Each row comes from the steps of one walk. Every step used is in the known rows, and no mark comes twice. Write the walk behind each row, first mark first.
In the rows, 128 means zero.
Known rows:
pudap-tisifa-lagetar: [112 163 215 181 150 138  95  89 124 133 120 142 133 116  85 130 114 133
  99 160 113 137 102 119 155 150 127 108 200  88  91 138 137 143 160 113
 138 180  87 130 139  99 165 136 144]
nilo-mopufis-tisifa: [102 133 172 150 126 120 105 124 111 113 113 124 142 184 103 158 150 120
 113 145 117 110 115 194 184 132 131  68 182 112  78 103 149 148 125 147
 150 168  83 121 101 102 137 139 128]
pudap-tisifa-mopufis: [109 123 162 171 150 118  99  82 106 120 101 129 137 139  81 155 109 116
 121 149 115  99  98 117 171 137 139  76 200  96  74 111 129 137 146 134
 142 164  74 124 101  89 135 130 134]
mopufis-nilo: [104 147 173 143 119 143 103 121 128 123 105 140 128 156 103 152 153 128
 107 133 130 106 104 156 173 153 106  90 172  98  78 105 138 150 130 134
 155 166  84 113 105  96 133 133 139]
lagetar-nilo-pudap-tisifa: [ 86 188 170 182 131 106 104  90 101 121  93 146 127 112  75 144 103 100
  93 162 129 118  74 141 166 137 117 129 182 119  76 114 121 151 169 112
 149 164  68 125 114 103 161 142 122]
tisifa-mopufis-nilo: [103 113 158 144 131 142 104 110 125 121 101 131 123 172 101 144 154 120
 122 128 126  78 104 156 180 156 112  66 183  98  72 101 130 143 125 146
 152 168  81 115  85  86 112 134 143]
lagetar-dimin-dodor: [129 129 166 169 133 124 115 103 117 199 107 142 132 148 130 144 124 132
 105 139 125 132 122 129 156 117 109  86 215  80  82 101 150 156 124 140
 171 140 107 118 100  95 163 137 139]
nilo-mopufis-tisifa-lagetar: [109 139 212 156 132 131 101 118 121 116 125 136 136 178 101 125 157 136
 107 149 119 116 114 193 168 147 123  75 187 108  87 131 161 147 139 132
 146 187  92 131 116 103 147 139 141]
nilo-lagetar-bibe: [122 133 178 161 149 153 108 113  83 142 129 139 127 120 113 142 132 149
  93 154 144 121 101 139 119 139 139  91 185  75  61 136 184 168 156 113
 143 148  92 133 128 115 147 142 168]
bibe-lagetar-dimin: [121 160 149 163 152 118 106  88 107 156 100 137 129 143 136 175 125 110
 109 152 127 101 115 137 189 125 100  46 203 104 100  99 151 163 108 147
 150 132  87 117 117  81 143 133 136]
nilo-pudap-tisifa: [ 97 150 180 190 140 108  95  93 102 147 104 142 120 141  93 150 110 101
 100 156 121 127  98 135 161 128 144 118 193 123  54 116 135 142 162 110
 151 155  76 127 129  99 143 148 132]
mopufis-tisifa: [112 155 178 136 117 119 101 131 112 118 113 137 135 156  99 160 148 125
 100 145 120 112 100 168 171 138 110 102 188 110  89 106 163 146 139 137
 152 164  86 117 105 102 155 145 130]
lagetar-dimin: [129 163 171 175 147 123 106  99 110 149 108 134 130 152 130 171 125 129
 104 147 126 124 115 141 163 129 115  72 208  87  93 107 151 163 133 137
 158 149  85 115 117  74 163 139 139]
pudap-tisifa: [105 157 176 174 139 126 100  91 110 129 106 136 139 123  91 157 110 120
 106 157 115 125  95 118 171 134 140 102 191  96  81 114 135 144 146 129
 144 161  76 122 129  97 160 142 128]
lagetar-nilo-pudap: [ 93 197 167 167 127 109 109 103 105 117  99 139 120 112  86 154 120 109
  89 154 143 115  76 168 158 139  90 123 166 113  81  99 138 169 148 116
 160 169  77 117 109 106 167 137 134]
lagetar-dimin-dodor-bibe-bule: [151 106 145 122 142 140 121 106 125 221 113 140 127 121 130 162  91  85
  91 150 113 140 130 114 156 146 122  61 231  95 116 107 168 168 133 138
 155 108 115 119  76  94  88 129 138]
nilo-mopufis: [105 142 159 169 139 130 110  93 108 112 110 127 140 146  97 169 134 119
 105 139 124 119 114 170 174 138 129  58 177  98  88 100 134 157 112 150
 154 165  83 118 112  94 149 135 135]
bibe-lagetar-nilo-mopufis: [ 86 177 134 145 134 118 111  77 104  92  93 128 142 111  88 165 125 101
 107 150 138  93  93 175 210 131  92  50 165 105 115  95 133 169  97 160
 145 158  75 126 100 114 146 124 124]
mopufis-nilo-pudap-tisifa-lagetar: [ 98 141 226 182 140 131  94 106 140 160 105 147 113 176  93 100 126 116
 101 157 123 123 108 146 163 152 139 126 193 124  46 140 121 138 181  92
 142 176  82 135 131 102 117 139 144]
mopufis-nilo-lagetar: [102 148 193 144 124 159 106 115 105 132 117 142 117 150 104 113 149 151
 104 143 131  96 111 153 149 162 112  96 180  72  79 138 138 157 156 115
 142 171  87 124 119 106 132 135 139]
dodor-dimin-bule: [122 122 160 126 123 122 113 107 119 152 114 122 138  72  96 183 118 114
  93 150 131 139  95 106 144 134  94  27 211  90 106 114 170 188 130 122
 151 161  90 105  86 142 111 134 157]
mopufis-nilo-lagetar-bibe: [111 119 184 149 141 162 104 127 102 149 122 145 122 156 118 123 145 150
 105 144 147 106 105 153 133 153 138  89 187  76  56 138 168 158 159 113
 139 155  94 135 120 112 114 139 159]
pudap-tisifa-mopufis-nilo-lagetar-dimin: [117 105 190 183 165 144  98  92  93 164 101 134 119 197 119 102 124 135
 129 152 116  81 131 125 161 149 144  58 229  80  66 138 111 136 170 121
 137 158  83 135 102  82 104 131 135]
mopufis-nilo-pudap: [ 94 143 178 159 118 130  99 122 124 145 102 143 112 174 112 143 148 102
  97 137 133 109 103 171 170 148 114 107 173 128  47 105 133 149 144 113
 160 159  82 120 109  97 117 147 138]
bibe-bule: [132 149 161 122 140 139 113 106 118 121 109 141 133 125  99 185 102 122
  90 147 127 112 105 149 154 138 114  67 187 101 111 118 157 163 133 139
 153 135  84 112 108  99 123 143 138]
mopufis-tisifa-lagetar: [115 161 220 140 124 131 102 131 133 126 128 140 129 154  98 128 152 145
 101 151 119 124  99 171 155 149 107 103 190 105  89 136 168 147 150 116
 145 186  87 127 122 104 163 140 145]
dimin-dodor-bibe: [118 126 152 131 111 143 117 111 120 185 120 132 131  86  98 145 121  90
  97 140 113 145 104 113 164 159 115 105 194  94  93  97 159 172 120 136
 150 152 110 115  88 114 123 125 140]
dodor-dimin: [107 157 173 140 124 127 114 104 113 150 112 145 135  73 107 161 110 128
  96 141 130 130 102 114 147 132 108  59 211  88  92 100 149 170 125 125
 159 162  86 110 106 132 150 134 152]
mopufis-tisifa-lagetar-nilo: [ 98 193 215 139 116 121 108 123 129  99 113 144 132 125  82 125 143 146
  98 158 130 114  81 175 162 154  78 115 181 100 115 130 161 154 164 117
 148 193  74 126 110 113 185 133 134]
dodor-bibe-lagetar: [104 162 134 117 127 132 103  97 116 143 110 131 126  83 105 175 118  70
  97 150 114 116  94 130 204 165 106  61 179 119 115  97 158 172 108 141
 134 142  88 122 105  98 109 124 135]
lagetar-nilo-mopufis: [ 92 176 155 163 134 124 117  84 109  94  98 127 141 121  82 164 128 117
 104 148 131 116  89 180 174 140  98  73 162  87 107  97 128 164 118 153
 156 173  72 120  97 105 171 125 125]

Which walk is each row?
[110 158 225 194 148 124  95 100 123 148 117 148 121 136  87 117 112 116
  90 163 119 138  99 134 152 139 139 123 195 118  57 142 140 145 179  90
 147 174  83 133 143 103 147 143 147]
nilo-pudap-tisifa-lagetar
[143 112 201 154 174 148 106 105 127 155 125 146 138 132  98 153  84 128
  89 168 135 138 105 125 130 136 165  76 216  99  82 152 173 148 173 113
 133 130  89 141 131 110 108 143 170]
pudap-tisifa-lagetar-bibe-bule
[ 93 191 221 153 121 107 102 131 121 119 112 145 113 143  87 117 143 123
  90 162 130 113  86 192 159 149  85 136 177 129  82 136 156 152 175  97
 149 187  74 130 111 115 166 143 135]
mopufis-tisifa-lagetar-nilo-pudap
[107 114 218 185 150 136  97 119 138 176 119 153 117 185 110 106 133 117
  98 161 139 134 101 147 146 144 167 114 201 129  21 142 153 135 188  85
 135 153  85 148 132 109 104 149 162]
mopufis-nilo-pudap-tisifa-lagetar-bibe
[ 82 181 153 170 139  97 106  82  98 131  84 147 124 108  81 150 101  80
  95 171 131  98  75 145 203 134 108 110 176 134  85 106 130 153 149 119
 146 147  70 134 118 120 140 136 118]
bibe-lagetar-nilo-pudap-tisifa
[116 108 197 160 147 129 102 129 123 135 136 132 144 187 114 133 157 135
 104 155 134 129 111 187 153 137 153  69 190 109  55 131 188 145 149 129
 140 164  90 140 116 108 131 149 156]
nilo-mopufis-tisifa-lagetar-bibe
[127  97 205 175 140 124 112 119 129 194 123 139 135 201 135 106 149 137
 116 149 117 131 144 176 169 126 125  73 220 103  80 123 157 142 142 138
 154 163 110 131  96 103 139 137 142]
nilo-mopufis-tisifa-lagetar-dimin-dodor
[138 116 148 126 157 139 107 111 116 137 121 138 139 136 113 193 104 121
  89 154 145 124 102 152 134 125 142  56 194 101  83 122 186 161 135 137
 149 114  86 123 109 107 108 145 162]
lagetar-bibe-bule
[138 107 142 103 123 145 114 110 126 190 119 139 129  90 102 162  96  83
  85 145 115 140 113 120 158 158 121  84 200 100 111 107 170 161 133 141
 150 124 110 119  79 113  84 129 139]
dimin-dodor-bibe-bule
[ 84 163 141 126 121 100 101 104 106  95  99 130 143 149  92 154 147  95
 110 153 129  84  91 202 220 133  91  59 168 122 113  92 148 154 111 162
 139 155  77 126  88 116 135 130 115]
bibe-lagetar-nilo-mopufis-tisifa
[138 131 156 165 143 123 114 104 113 155 106 118 132 152 121 197 133 120
 100 157 124 130 109 126 160 126 101  43 213  90 103 123 166 183 134 134
 154 147  86 113 102  84 123 138 145]
lagetar-dimin-bule
[ 85 155 158 181 146 100 107  83  97 116  87 134 125 132  72 140 107  95
 110 163 127  92  76 140 172 138 121 103 188 120  67 108 119 142 163 121
 146 163  64 133  93 101 139 135 124]
lagetar-nilo-pudap-tisifa-mopufis
[ 99 205 214 173 135 119 108 107 122 117 106 144 115 105  83 121 125 125
  89 160 137 127  83 170 145 148  84 126 171 105  84 130 145 166 163 100
 162 186  81 130 126 109 173 138 146]
tisifa-lagetar-nilo-pudap
[121  75 180 160 146 147 108 109 101 201 108 139 113 186 133  87 148 145
 129 136 129  86 141 137 150 145 115  66 221  69  63 122 137 146 148 129
 155 149 111 122  74 105 107 127 145]
tisifa-mopufis-nilo-lagetar-dimin-dodor
[ 97 131 185 176 132 123  88 111 124 155  97 143 116 175  97 132 127  96
 102 149 130 112 104 146 178 143 143 121 188 126  44 114 114 133 163 108
 148 159  73 125 119  94 109 146 129]
mopufis-nilo-pudap-tisifa
[134 121 217 160 130 125 107 133 133 206 123 150 125 174 134 106 144 140
 103 145 118 135 124 147 153 130 106 101 224  95  85 131 169 146 153 125
 157 162 111 125 102 105 154 139 145]
mopufis-tisifa-lagetar-dimin-dodor
[ 96 112 164 157 131 120 102 118 118 137 100 137 109 189 104 137 153 101
 117 139 132  83 103 169 173 147 121  84 180 127  43 102 127 141 140 118
 158 160  82 122  89  88  92 142 146]
tisifa-mopufis-nilo-pudap
[ 77 153 141 163 145  94 102  72  93 120  81 137 121 122  79 145 103  78
 116 166 129  74  76 137 204 136 112  81 178 136  80 103 121 144 137 127
 139 145  67 138  90 113 118 130 123]
bibe-lagetar-nilo-pudap-tisifa-mopufis
[ 97 184 197 173 144 133 111  87 126  92 107 131 140 115  78 134 131 137
 104 153 129 124  98 183 161 152  96  77 172  83 109 125 131 163 136 132
 149 189  79 123 114 110 176 123 137]
tisifa-lagetar-nilo-mopufis
[123 131 208 186 164 141 101  98 126 150 125 143 140 129  99 135 114 138
  95 160 129 147  95 119 137 143 155 100 205  93  64 143 168 145 165 109
 133 159  85 139 140 108 150 142 163]
pudap-tisifa-lagetar-bibe
[ 94 172 205 192 153 129 106  72 122 103 106 138 146 119  65 120 107 128
 105 165 121 129  99 156 173 149 124  88 187  85 105 129 118 149 152 129
 136 184  69 135 126 111 166 125 133]
pudap-tisifa-lagetar-nilo-mopufis
[135 118 154 157 130 134 117 106 121 214 114 131 130 115 129 150 119  94
  99 139 115 147 120 113 166 147 117  87 222  90  98 100 161 167 127 135
 157 134 108 120  84  86 125 128 135]
lagetar-dimin-dodor-bibe
[127 123 144 160 137 117 112  94 112 203 102 144 129 138 138 147 122 108
 109 144 126 113 120 129 188 118 101  66 209  99  93  95 161 160 101 152
 156 117 110 119  95 107 135 129 139]
bibe-lagetar-dimin-dodor
[134 112 183 149 138 150 108 119 106 169 114 122 114 176 126 145 147 138
 105 152 133 108 122 135 149 150 103  50 212  78  86 148 153 177 163 113
 144 158  91 126 101  95  92 138 148]
mopufis-nilo-lagetar-dimin-bule
[104 201 213 174 143 130 104  85 129 111 104 145 136  89  63 122 105 132
  98 165 116 129  81 133 157 155 105 116 189  80 115 140 129 153 164 113
 141 186  69 130 128 111 185 122 135]
pudap-tisifa-lagetar-nilo
[119 113 181 158 152 145 102 104  94 155 110 133 109 189 131 112 145 148
 127 141 127  76 130 147 159 159 116  47 215  79  72 130 127 151 157 127
 147 159  89 127  98  76 113 133 145]
tisifa-mopufis-nilo-lagetar-dimin
[113 125 133 119 117 133 110  99 122 192 115 138 130  79 107 146 122  73
  95 144 117 123 101 115 196 153 106  86 190 110 107  91 166 170  99 141
 140 136 110 123  85 120 101 122 134]
dimin-dodor-bibe-lagetar
[ 97 107 184 155 147 150  96  94 101 135 107 134 123 165  88  99 128 140
 123 151 120  77 111 132 162 159 141  81 202  82  62 137 114 129 168 118
 134 174  85 132  99 101 104 130 138]
pudap-tisifa-mopufis-nilo-lagetar
[ 89 164 159 142 120 113 110 113 109  94  98 130 146 160  86 153 143 119
 113 150 130 102  92 202 184 141  97  76 177 107 104  98 142 156 131 149
 149 181  71 123  91 108 157 135 114]
lagetar-nilo-mopufis-tisifa
[133 121 178 160 136 157 118 106  95 223 125 139 117 105 134 112 112 113
  98 156 116 137 131 110 143 157 121  92 227  71  92 122 159 175 154 118
 144 144 115 127  95 105 124 126 141]
nilo-lagetar-dimin-dodor-bibe
[158 110 192 135 153 156 118 102 142 224 129 144 124 111 130 135  89 104
  85 155 112 149 133 120 145 157 116  62 235  94 120 133 171 167 152 122
 149 126 118 127  94  97  92 126 156]
tisifa-lagetar-dimin-dodor-bibe-bule
[ 99 121 168 185 148 108  98  90  96 136 101 134 122 160  87 146 111  94
 114 156 116 100 100 131 171 133 148  95 197 126  45 113 125 134 156 115
 146 158  76 131 107  93 119 139 136]
nilo-pudap-tisifa-mopufis
[122 128 208 146 136 133 103 139 132 143 137 139 135 161 114 136 152 146
  98 156 134 129  95 166 140 139 128  96 199 103  62 138 195 145 160 119
 140 167  88 133 123 111 148 146 159]
mopufis-tisifa-lagetar-bibe
[130  90 191 127 161 138 107 133 130 138 130 138 142 192 114 156 129 125
  97 162 139 120 119 198 145 129 155  42 202 121  78 139 188 143 155 133
 140 140  94 144 106 111  89 147 164]
nilo-mopufis-tisifa-lagetar-bibe-bule
[124 103 193 162 132 155 110 120 111 211 114 142 114 171 139  91 135 151
 109 138 132 114 134 138 142 138 106  95 212  65  72 127 140 154 152 119
 156 148 110 124 103 105 129 131 143]
mopufis-nilo-lagetar-dimin-dodor
[ 90 134 118 125 118 123 119  85 114 162  99 131 138  78  87 139 120  62
 106 149 120 117  93 155 214 158  97  62 178 107 121  80 141 171  95 161
 137 139 100 128  71 130 109 109 120]
dimin-dodor-bibe-lagetar-nilo-mopufis
